Known rows, with every way that one mark hangs from another
{finasa datulub}: [4 13 7 -12 -4 -6 10 6 7 6 -13 -5 9 2 5 -3 -6 8 -3]
{metez {datulub finasa gisaka kevup} fiseb}: [-2 -17 -2 6 9 0 25 10 -10 -10 12 5 6 1 -5 -10 -12 -19 9]
{datulub dorev finasa gisaka kevup}: [1 -11 -7 5 7 10 -7 8 -6 -2 -8 6 -17 -3 1 5 3 -5 -3]
{metez {datulub dorev}}: [-10 11 -7 -4 9 -4 12 -11 6 2 -1 3 -12 -10 -10 -16 -8 -2 9]
{datulub kevup}: [-1 17 4 -20 9 -8 8 8 -6 26 -14 -9 10 8 -22 7 11 -14 3]
{mefu datulub}: [-5 14 -3 -17 -2 0 14 14 23 32 -1 1 16 5 -7 -4 17 7 4]
{finasa {datulub dorev kevup {metez fiseb}}}: [5 -10 12 4 -5 -18 -11 -14 -17 4 -8 -15 5 6 9 3 1 -9 -10]
{datulub kevup metez}: [3 17 8 -17 9 -17 -9 -6 -4 15 -12 -12 8 3 -17 12 16 -14 -4]
{fiseb {metez {datulub finasa kevup}}}: [-11 4 -2 -1 13 -12 15 5 -15 5 16 1 -7 3 -11 4 -23 -23 12]
{mefu {datulub dorev finasa kevup metez}}: [2 -2 0 2 5 -17 -18 -7 7 30 9 -5 -9 -1 23 14 21 -4 -7]
{finasa {datulub dorev gisaka metez}}: [6 -10 2 4 -7 3 -14 -2 10 -21 -13 2 -10 -11 11 -1 -8 12 -19]
{fiseb {metez {datulub dorev finasa kevup}}}: [-13 -4 -8 9 12 -8 5 -3 -19 4 15 4 -22 -2 -5 2 -25 -20 11]
{finasa {datulub metez}}: [8 12 13 -10 -4 -14 -7 -8 10 -4 -11 -8 9 -3 10 3 -1 9 -10]
{kevup datulub}: [0 27 -2 -14 -10 -3 3 -7 9 27 2 -1 18 4 -10 3 7 3 3]
{kevup {datulub finasa gisaka}}: [5 7 -6 1 -11 12 1 3 12 2 8 10 7 -3 8 3 -1 10 1]
{finasa {datulub dorev gisaka kevup metez}}: [7 -10 2 2 3 -12 -12 1 -4 -4 -17 -5 -10 -8 11 12 -4 -8 -24]
{fiseb {metez {datulub dorev finasa gisaka}}}: [-13 -18 -15 15 0 21 6 4 0 -31 17 20 -24 -10 -9 -12 -32 -1 9]
{gisaka {datulub finasa metez}}: [7 18 10 1 -5 12 -10 -9 1 -17 -2 -6 1 7 9 0 7 32 11]
{finasa {datulub dorev}}: [0 4 2 -3 -3 -3 -1 -3 4 4 -16 -3 -5 -2 10 -4 -6 11 -5]
{mefu {datulub gisaka}}: [-6 1 -9 -12 -5 13 18 28 27 16 -2 9 14 0 -13 -4 11 7 -2]
{metez {datulub finasa} fiseb}: [-3 -3 3 3 1 -1 19 -10 -1 -11 18 5 9 2 1 -23 -9 0 22]
{metez datulub fiseb}: [-8 4 2 -6 0 -1 26 -5 1 -3 9 0 17 3 -21 -25 -7 -7 19]
{kevup {datulub finasa gisaka metez}}: [10 7 0 3 -13 5 -16 -10 14 -7 12 7 5 -8 13 8 4 10 -7]

Rows
[8 -16 10 -1 -6 -8 3 9 -9 -7 -7 -8 18 6 -2 4 -4 -11 -15] | {finasa {datulub gisaka kevup {metez fiseb}}}
[3 14 6 -3 -20 -5 -7 -22 2 10 14 -6 30 8 -12 -3 11 2 5] | {kevup {datulub {metez fiseb}}}
[7 2 14 5 -3 4 -5 -7 -23 -7 1 -15 13 20 1 3 10 11 12] | {gisaka {datulub finasa kevup {metez fiseb}}}
[4 -9 10 5 -15 -4 -12 -20 -3 -13 -3 -7 7 3 9 -11 -3 9 -4] | {finasa {datulub dorev {metez fiseb}}}
[-3 -14 -12 5 5 4 2 20 7 22 1 6 -10 -1 15 9 11 -3 -7] | {mefu {datulub dorev finasa gisaka kevup}}
[5 -11 7 8 -1 -6 -22 -21 -18 -3 6 -6 -2 6 3 1 13 -8 3] | {datulub dorev finasa kevup {metez fiseb}}
[8 -1 8 -8 3 -15 0 12 0 -3 -17 -8 5 -4 4 14 -4 -10 -23] | {finasa {datulub gisaka kevup metez}}
[0 8 0 6 7 9 -2 0 -19 6 -12 -8 -14 12 9 5 4 14 10] | {gisaka {datulub dorev finasa kevup}}
[4 9 6 8 5 2 -20 -13 -16 -3 -8 -11 -16 7 14 11 11 13 2] | {gisaka {datulub dorev finasa kevup metez}}
[4 9 5 10 -5 15 -21 -18 -4 -21 -4 -4 -16 2 15 -3 6 33 8] | {gisaka {datulub dorev finasa metez}}
[1 -10 -5 1 -6 11 2 11 8 -11 -17 7 -8 -8 7 -6 -13 11 -12] | {finasa {datulub dorev gisaka}}
[-3 -4 -9 -5 8 9 1 13 -6 8 -17 2 -10 -3 -21 4 4 -10 -7] | {datulub dorev gisaka kevup}
[-3 -14 1 -6 -5 -3 7 18 6 18 7 -4 25 9 -14 3 18 -12 -8] | {mefu {datulub gisaka kevup {metez fiseb}}}
[3 -20 0 7 -15 13 -2 7 18 -9 20 9 18 3 8 -8 14 11 2] | {mefu {datulub finasa gisaka {metez fiseb}}}
[-4 -11 -9 9 18 -3 11 2 -4 -5 2 7 -22 -11 6 -2 -12 -15 -1] | {metez {datulub dorev finasa gisaka kevup}}
[3 -2 -12 11 -12 16 -10 -6 7 -1 8 12 -8 -7 12 0 -2 11 -1] | {kevup {datulub dorev finasa gisaka}}
[-11 -9 -9 4 12 3 19 19 -11 -10 13 10 -10 -2 -15 3 -28 -21 5] | {fiseb {metez {datulub finasa gisaka kevup}}}
[-8 6 -8 -10 7 -12 5 10 5 47 -4 -7 0 5 -2 8 19 -10 -3] | {mefu {datulub dorev kevup}}
[1 6 -6 3 -14 7 -19 -16 12 -1 2 4 -1 -9 -1 4 5 6 -12] | {kevup {datulub dorev gisaka metez}}
[7 18 11 -1 6 -2 -9 -3 -14 -1 -8 -13 -1 10 8 14 11 13 5] | {gisaka {datulub finasa kevup metez}}
[-12 -9 -10 6 1 15 17 14 4 -28 17 18 -9 -7 -15 -9 -30 -3 11] | {fiseb {metez {datulub finasa gisaka}}}
[8 -17 7 4 -3 5 -8 1 -10 -16 4 -1 10 6 -7 4 9 -9 -1] | {datulub finasa gisaka kevup {metez fiseb}}
[5 3 4 3 -2 2 -28 -25 5 -15 2 2 -14 -7 10 -1 11 12 3] | {datulub dorev finasa metez}
[-2 -3 -5 2 9 6 19 7 13 -21 6 14 -6 -13 3 -14 -14 1 8] | {metez {datulub finasa gisaka}}
[-6 3 -6 -10 19 -8 28 17 2 7 -5 1 1 -7 -18 -2 -9 -23 -1] | {metez {datulub gisaka kevup}}
